Each row was made from one walk, in order. Every step used is in the known rows, and no mark comes twice. Write each row's walk.
In the rows, zero is written as 128.
Known rows
zepur/peme/leve: [106 143 136 138 146 133 129 133 130 116 126 126 140 122 120 114 134 121
 122 132 127 110 132 143 130 126 147 135 128 128 135 149 135 125 126 128
 142 125 130 128 129 133 131 127 143 104 131 135 246 134 128 134 132 133
 124 122 130 133 132]
pefel/kovem: [104 140 124 130 144 141 123 119 129 123 125 131 170 120 153 117 129 118
 128 156 125 139 145 158 143 129 148 124 131 118 128 152 137 129 124 110
 122 121 131 126 132 158 133 138 133 123 139 126 130 121 128 120 127 135
 126 134 100 119 134]
zepur/peme/leve/mogol/tufu: [109 150 140 159 144 134  99 110 132 104 139 133 143 116  90 113 137 125
 134 136 123 128 113 140 130 138 146 123 116 116 137 135 142 134 123 139
 141 127 120 126 131 128 132 128 142 118 122 130 252 155 125 134 147 126
 124 120 141 143 128]
leve/gemufi: [122 142 126 122 146 131 128  91 132 134 110 134 130 120 133 115 136 128
 122 148 129 149 165 142 129 126 146 125 122 123 131 157 144 131 128 134
 148 122 133 138 136 134 134 107 137 128 128 129 102 118 128 129 139 128
 118 121 137 120 130]
peme/leve/gemufi/tepe: [123 137 131 108 146 129 132 109 125 138 108 136 118 103 125 114 139 131
 125 156 130 138 153 189 130 130 150 161 121 126 137 173 142 132 128 123
 150 122 135 149 137 130 134 108 142 115 123 110 164 123 126 140 141 116
 119 122 163 129 120]
mogol/leve/peme: [106 139 131 139 144 133 127 120 121 124 111 133 121 117 145 119 130 130
 132 120 126 144 129 140 150 127 144 131 128 126 138 147 135 131 126 138
 130 124 138 136 134 145 134 132 137 138  81 125 162 122 127 139 161 127
 120 131 133 129 131]
leve/gemufi/tepe/kovem/pefel: [125 138 132 108 149 133 142 120 127 141  78 137 129 110 127 114 132 131
 122 168 128 130 152 179 136 125 153 155 133  99 140 174 143 136 128  91
 145 119 131 143 140 115 128 118 132 118 142 122  98 105 118 117 155 132
 117 138 200 120 128]
refan/tepe: [109 132 145 122 144 127 129 125 137 127 127 128 139 115 126 121 127 112
 126 144 132 121 149 148 130 129 147 152 122 128 136 152 146 131 131 139
 145 124 137 170 106 126 134 128 139 123 138 140 121 128 120 118 136 131
 123 129 101 127 130]
mogol/tufu: [111 148 131 141 145 130 121  87 135 122 121 130 130 114 105 117 130 127
 126 124 127 160 120 144 133 142 144 112 119 129 127 143 149 135 127 133
 134 122 125 124 130 124 136 128 135 135 129 133 136 155 125 122 141 122
 127 132 138 131 131]
gemufi/tepe/kovem/pefel: [113 138 134 120 148 129 142 148 123 132  89 130 135 117 126 118 124 133
 122 149 129 105 125 178 137 129 154 156 132  97 142 162 141 134 129  86
 133 119 130 137 133 110 130 139 134 121 147 124 114 115 116 110 153 134
 124 147 189 124 132]
mogol/leve: [107 138 131 139 145 130 130 120 121 122 122 130 122 125 138 116 131 126
 131 126 128 146 135 155 128 131 147 140 129 127 130 150 144 128 129 124
 133 124 139 136 131 142 138 130 136 147  83 128 118 119 125 138 141 128
 124 132 130 130 130]
tepe/gemufi/leve: [133 143 141 134 147 127 132  70 122 132 126 127 127 119 133 114 137 133
 122 115 130 107 178 150 128 126 153 122 128 128 131 152 146 130 132 130
 126 118 140 116 139 144 134 115 121 123 140 131  64 126 115 131 132 132
 120 146 123 127 133]
tepe/kovem/gemufi/leve/mogol/tufu: [126 149 130 147 149 133 102  83 146  95 134 134 153 109 116 113 114 129
 133 126 125 134 159 154 135 142 155 108 121 133 136 145 150 140 126 124
 127 121 126 102 139 108 137 108 122 122 130 125  70 149 120 121 157 129
 115 148 178 131 135]
leve/mogol: [109 141 129 144 143 131 106 126 132 111 131 135 138 120 122 120 130 128
 136 133 131 105 127 129 125 126 145 121 124 129 132 139 145 130 127 139
 134 121 131 141 124 133 132 127 130 134 133 137 108 124 128 120 137 133
 125 130 137 134 130]
tufu/mogol: [109 141 124 146 173 130 139 113 129 122 117 121 134 119 121 119 132 125
 136  97 131 122 134 136 134 128 146 123 134 130 132 153 143 127 128 125
 135 120 140 141 127 139 131 127 132 116 133 134 119 139 130 129 135 134
 125 134 137 130 133]
zepur/peme: [110 142 140 135 144 131 128 137 126 127 127 128 142 130 117 114 129 122
 123 153 128 116 131 129 132 124 142 130 128 125 134 146 134 127 126 126
 146 126 131 136 131 131 128 128 134 111 131 131 176 131 125 124 130 128
 126 131 131 130 133]
tepe/kovem: [109 142 121 132 145 131 132 130 128 122 119 128 145 120 137 121 128 126
 119 139 125 118 135 143 137 130 151 122 137 137 128 150 145 131 129 106
 126 121 129 116 132 115 130 137 135 124 138 141 124 126 117 115 140 142
 124 131 173 130 132]
peme/leve: [105 139 132 135 141 129 127 127 132 121 119 128 135 111 133 118 132 128
 123 123 127 124 127 151 129 130 144 133 131 128 131 151 141 127 130 124
 135 122 130 136 132 135 134 127 144 121 126 136 188 133 126 140 136 130
 126 123 132 129 129]
leve/gemufi/tepe/refan: [129 131 142 116 147 125 130 112 141 138 105 137 118 113 117 115 127 133
 124 158 137 145 156 172 130 130 154 149 129  87 127 169 155 130 130 123
 155 118 137 149 137 118 129 111 138 131 143 104  91 121 121 132 145 119
 120 136 145 125 116]
kovem/tepe/refan/leve: [112 130 138 136 143 129 130 130 136  99 114 126 150 112 155 123 117 134
 126 110 134 115 125 158 131 129 152 139 144  95 133 155 153 126 136 151
 136 125 135 120 130 139 130 129 125 127 121 108 166 137 130 138 145 135
 131 130 112 108 123]
refan/peme/leve: [107 139 124 137 142 131 131 116 143 124 115 128 142 121 118 119 136 140
 122 130 128 126 146 136 121 128 143 134 133 127 134 150 136 127 126 129
 141 114 132 136 119 146 137 130 150 116 136 136 147 132 129 137 109 130
 126 122 122 130 128]
tufu/mogol/leve/gemufi: [122 142 125 141 176 131 141 107 120 128 105 130 116 120 137 113 139 126
 146 105 128 155 164 159 135 133 150 137 127 129 128 166 144 128 126 127
 143 122 146 142 130 147 135 110 128 131  78 127 101 127 127 148 145 124
 116 127 143 126 127]
tepe/kovem/pefel: [108 139 130 132 145 133 138 134 131 128  92 129 139 115 136 119 125 127
 116 144 121 112 134 147 135 117 152 124 134  97 138 154 142 133 131  97
 125 119 125 125 135 118 128 134 136 117 149 147 118 119 115 111 157 140
 123 138 171 119 134]
kovem/tepe/refan/leve/mogol: [111 133 139 152 142 129 106 137 137  86 122 133 155 110 147 124 124 137
 140 119 137 100 121 151 126 130 156 138 141  92 134 144 151 130 133 161
 140 125 134 129 126 135 135 130 122 143 120 108 154 136 135 135 157 130
 129 130 113 118 125]
gemufi/tepe: [113 138 130 120 146 124 131 130 128 129 118 130 119 114 123 117 126 129
 129 152 134 117 120 170 131 135 145 157 128 131 133 159 139 131 127 117
 142 120 143 143 130 126 130 132 137 126 134 110 110 119 126 120 139 124
 132 139 156 134 124]
pefel/kovem/gemufi/tepe/refan/leve: [123 124 131 118 148 134 122  96 142 108 124 128 188 100 155 116 110 131
 128 187 136 136 196 208 142 136 158 147 136  85 121 167 146 130 127 103
 127 122 142 122 136 151 128 116 113 108 133  85 174 118 133 133 146 126
 125 144 108 120 118]
peme/leve/gemufi/tepe/kovem/pefel: [122 137 137 109 147 132 141 129 128 137  74 135 126 102 129 115 136 132
 119 154 128 125 156 197 136 127 159 166 133 100 140 178 142 135 131  83
 141 121 130 134 138 120 129 117 140  98 141 125 166 108 114 134 159 127
 115 131 199 119 122]
leve/gemufi/tepe/refan/peme: [132 130 131 117 147 128 132 106 154 143 103 138 122 128 108 114 129 147
 125 170 139 146 169 156 125 134 153 151 128  88 130 166 146 129 126 131
 161 108 140 160 125 124 133 111 138 131 146 106  54 123 126 133 115 115
 124 136 136 125 115]
gemufi/leve/peme: [113 138 134 125 147 132 127 125 135 129 107 129 125 112 135 120 127 129
 124 118 128 130 129 131 149 121 143 115 124 129 142 143 136 132 131 139
 134 120 138 114 133 139 130 130 133 112 128 139 107 128 123 140 155 123
 123 145 132 126 130]
peme/leve/mogol: [106 140 135 149 142 132 104 131 137 106 129 134 136 112 125 119 134 128
 136 113 129 108 130 146 125 128 147 133 127 126 136 140 144 128 129 136
 133 123 130 138 128 135 135 125 140 130 128 138 178 132 128 134 148 131
 124 123 128 137 130]
gemufi/leve: [114 140 133 130 146 127 129 127 136 123 117 127 132 118 133 117 129 126
 123 126 126 122 129 147 130 124 143 120 129 128 132 148 142 129 129 129
 135 120 136 116 130 134 134 127 133 121 130 140  60 126 124 137 139 119
 125 147 131 128 130]
gemufi/tepe/kovem: [110 140 126 118 146 126 134 146 123 129 115 131 134 119 132 118 124 126
 124 149 131 109 117 174 138 135 154 155 132 136 133 161 145 135 129 100
 131 118 134 132 135 109 130 139 132 125 145 120 118 120 119 113 150 133
 131 141 196 139 127]
zepur/peme/leve/gemufi/tepe/kovem: [126 141 134 108 148 133 136 132 123 137 108 134 142 115 126 112 140 125
 123 168 131 124 156 183 141 135 157 168 134 133 141 173 139 134 127  97
 148 123 130 135 138 115 127 118 140  93 132 117 233 126 113 137 142 134
 119 123 208 132 120]

Write each row's walk
[121 140 129 129 145 130 127 101 123 130 109 137 124 122 140 114 135 129
 129 137 126 171 169 156 127 128 149 138 126 126 129 162 141 130 128 126
 142 126 137 139 137 144 134 110 133 145  75 123 102 111 123 141 145 131
 114 122 139 121 129] => mogol/leve/gemufi
[131 135 156 130 145 127 133  67 131 135 131 128 133 113 120 119 130 119
 123 145 133  99 190 154 130 130 153 151 118 129 133 157 145 131 133 138
 128 121 141 174 114 134 135 116 126 123 145 122 126 120 115 114 132 142
 116 129  98 125 133] => refan/tepe/gemufi
[109 143 129 158 177 130 137 126 120 117 105 127 118 118 139 119 131 132
 149  86 129 144 129 139 157 128 147 132 131 130 138 151 136 131 128 132
 134 121 145 136 131 148 133 129 136 124  84 121 169 134 132 142 157 133
 120 134 141 132 130] => tufu/mogol/leve/peme
[110 144 124 135 142 138 126 112 124  96 116 130 179 112 168 120 125 120
 134 139 129 129 131 155 142 135 151 147 133 122 132 159 135 132 124 128
 135 120 127 137 138 159 133 139 132 129 118 114 125 125 130 119 143 137
 132 133 102 102 136] => pefel/kovem/tepe
[139 153 139 156 146 129 100  53 127 117 135 135 124 111  99 114 137 136
 135 102 124 118 163 154 132 142 154 111 113 123 138 142 153 139 127 145
 123 120 136 115 136 136 137 118 121 131 137 131  78 155 115 122 143 128
 121 142 131 138 131] => tepe/gemufi/leve/mogol/tufu
[107 133 129 126 144 128 128 117 126 127 111 129 151 106 147 123 129 133
 126 131 128 135 136 132 147 125 144 116 130 127 145 146 136 132 130 138
 129 126 139 112 130 144 134 131 124 109 119 128 218 128 135 139 150 128
 123 128 129 131 129] => refan/leve/peme
[134 147 134 144 144 127 133  75 114 107 119 129 134 113 144 119 134 137
 128 107 134  96 168 150 130 132 154 148 136 133 132 162 144 131 132 149
 124 118 132 146 141 146 133 117 125 144 127 108 115 124 120 114 148 143
 127 127 125 105 137] => kovem/tepe/gemufi
[121 142 127 122 148 129 132 115 142 110 119 126 146 114 144 115 114 130
 116 131 123 125 179 154 136 125 153 122 133 138 135 155 145 131 132 110
 127 121 131 105 137 118 131 111 123 119 138 132  63 121 118 125 156 137
 118 147 174 118 135] => tepe/kovem/gemufi/leve
[106 128 141 138 144 127 130 119 139 125 123 127 146 118 137 120 123 129
 118 137 131 126 139 154 129 126 152 118 136  92 127 153 155 126 132 134
 137 125 139 116 126 131 131 131 124 123 134 129 175 137 130 144 138 125
 130 129 115 127 120] => tepe/refan/leve
[121 134 141 106 149 132 130 101 150 115 113 129 150  99 145 119 112 120
 121 144 124 123 191 153 158 124 156 141 124 137 144 155 138 135 132 125
 124 121 135 135 118 115 130 113 129  93 141 127 108 120 116 124 169 138
 111 145 145 119 137] => refan/tepe/kovem/gemufi/leve/peme
[111 150 129 152 145 131  98  96 138 112 130 136 131 115  99 117 132 126
 139 129 128 139 114 133 128 144 143 114 112 123 133 133 147 137 127 142
 132 123 127 133 129 121 135 129 133 146 125 129 124 153 128 115 149 127
 124 130 138 141 131] => leve/mogol/tufu
[129 137 131 129 177 128 141 109 117 132 102 132 113 121 125 112 137 134
 147 122 134 149 153 186 137 136 153 171 127 128 129 173 146 133 126 114
 148 122 149 157 131 143 134 112 130 131  84 105  93 120 127 148 147 116
 119 135 166 133 119] => tufu/mogol/leve/gemufi/tepe
[125 139 129 112 146 130 134 102 141 137 104 136 116 120 112 114 140 143
 124 153 133 142 168 173 124 139 147 162 126 128 138 170 140 131 125 123
 157 112 136 154 122 137 136 109 146 107 131 109 124 126 127 140 117 123
 123 124 154 130 121] => refan/peme/leve/gemufi/tepe
[109 132 147 117 146 130 139 127 138 130  94 128 147 113 126 121 125 113
 116 141 125 105 147 151 135 120 151 152 130 101 139 158 145 134 134 107
 132 124 128 159 110 112 132 133 139 117 154 148 120 111 112 111 154 143
 117 138 139 117 138] => refan/tepe/kovem/pefel
[107 128 136 138 142 130 128 123 140 123 109 127 152 102 141 123 119 135
 123 128 130 134 139 136 149 122 150 109 135  92 139 144 147 129 134 141
 132 124 139 113 130 138 131 130 125 115 128 127 220 136 131 144 156 131
 122 130 117 125 124] => tepe/refan/leve/peme
[130 141 132 109 149 128 129 109 125 140 106 138 116 113 124 115 134 132
 128 162 133 146 155 170 129 134 146 156 118 125 133 168 144 133 126 119
 155 120 138 146 135 125 131 113 133 121 126 108  90 117 126 123 137 122
 123 131 165 127 124] => leve/gemufi/tepe
[118 135 143 110 146 131 132  93 145 110 123 128 155 110 137 118 109 116
 119 162 132 118 200 154 133 133 155 149 127 141 132 161 145 132 135 117
 129 124 133 160 114 111 130 111 131 115 147 123 120 117 118 109 147 147
 112 133 141 116 137] => refan/tepe/kovem/gemufi
[119 145 126 124 149 133 129 106 141 108 109 129 148 106 151 118 113 135
 121 134 122 126 177 145 156 122 152 116 132 138 142 151 135 136 131 117
 122 119 132 101 143 121 128 112 127 104 137 127 106 123 116 129 170 142
 116 143 174 116 138] => tepe/kovem/gemufi/leve/peme
[119 140 123 128 144 138 122  86 136 109 126 128 174 112 151 115 117 123
 126 167 126 146 196 162 143 128 149 126 127 123 123 157 134 128 122 112
 126 121 128 126 141 159 130 111 128 115 129 112 120 109 131 116 149 139
 122 132 103 109 138] => pefel/kovem/gemufi
[133 140 134 151 146 126 107  62 126 115 136 133 131 114 122 115 135 131
 135 116 128  87 178 151 125 126 155 125 125 128 137 143 149 133 129 138
 115 118 139 121 136 146 134 113 118 129 138 132  58 123 117 121 143 134
 120 144 123 134 131] => tepe/gemufi/leve/mogol
[125 134 132 130 143 131 132  94 164 136 106 134 142 127 121 116 135 140
 118 137 131 152 178 145 124 124 150 125 129  85 128 159 149 126 131 143
 153 113 133 147 123 140 134 103 148 118 143 129 130 134 123 148 119 127
 118 116 115 120 120] => tepe/refan/peme/leve/gemufi
[112 123 136 120 145 124 128 144 134 123 121 125 143 113 124 119 121 134
 125 157 135 117 130 185 130 133 153 153 134  89 129 155 154 129 132 121
 140 124 146 124 128 127 129 131 126 114 131 108 160 133 131 140 145 119
 133 140 137 137 113] => gemufi/tepe/refan/leve
[116 124 138 135 145 126 108 138 137 115 129 134 146 111 121 120 126 139
 137 147 139 102 131 188 126 132 155 147 127  89 132 146 154 132 131 132
 141 125 142 130 123 121 130 128 119 125 132 107 152 125 129 131 150 119
 129 141 135 142 115] => gemufi/tepe/refan/leve/mogol
[126 129 143 118 146 124 130 118 146 130 104 136 117 110 124 114 134 134
 123 147 136 137 152 195 133 131 155 161 129  90 125 172 152 128 131 125
 154 120 138 146 139 124 128 109 141 121 138 106 161 133 122 150 145 118
 122 124 148 129 114] => peme/leve/gemufi/tepe/refan
[134 143 136 135 146 130 129  70 126 135 113 131 122 108 137 117 134 137
 126 111 128 113 172 136 151 119 149 115 124 130 142 148 137 132 131 139
 123 118 140 111 139 145 130 117 130 115 135 126 117 124 116 134 151 131
 118 141 128 125 131] => tepe/gemufi/leve/peme
[143 151 137 162 147 132 103  53 126  93 127 137 132 109 115 115 132 137
 144  89 129 107 143 154 129 144 153 134 119 125 141 146 149 140 130 162
 126 118 131 121 140 138 137 119 120 140 119 108  70 156 117 121 154 130
 125 142 132 122 132] => kovem/tepe/gemufi/leve/mogol/tufu
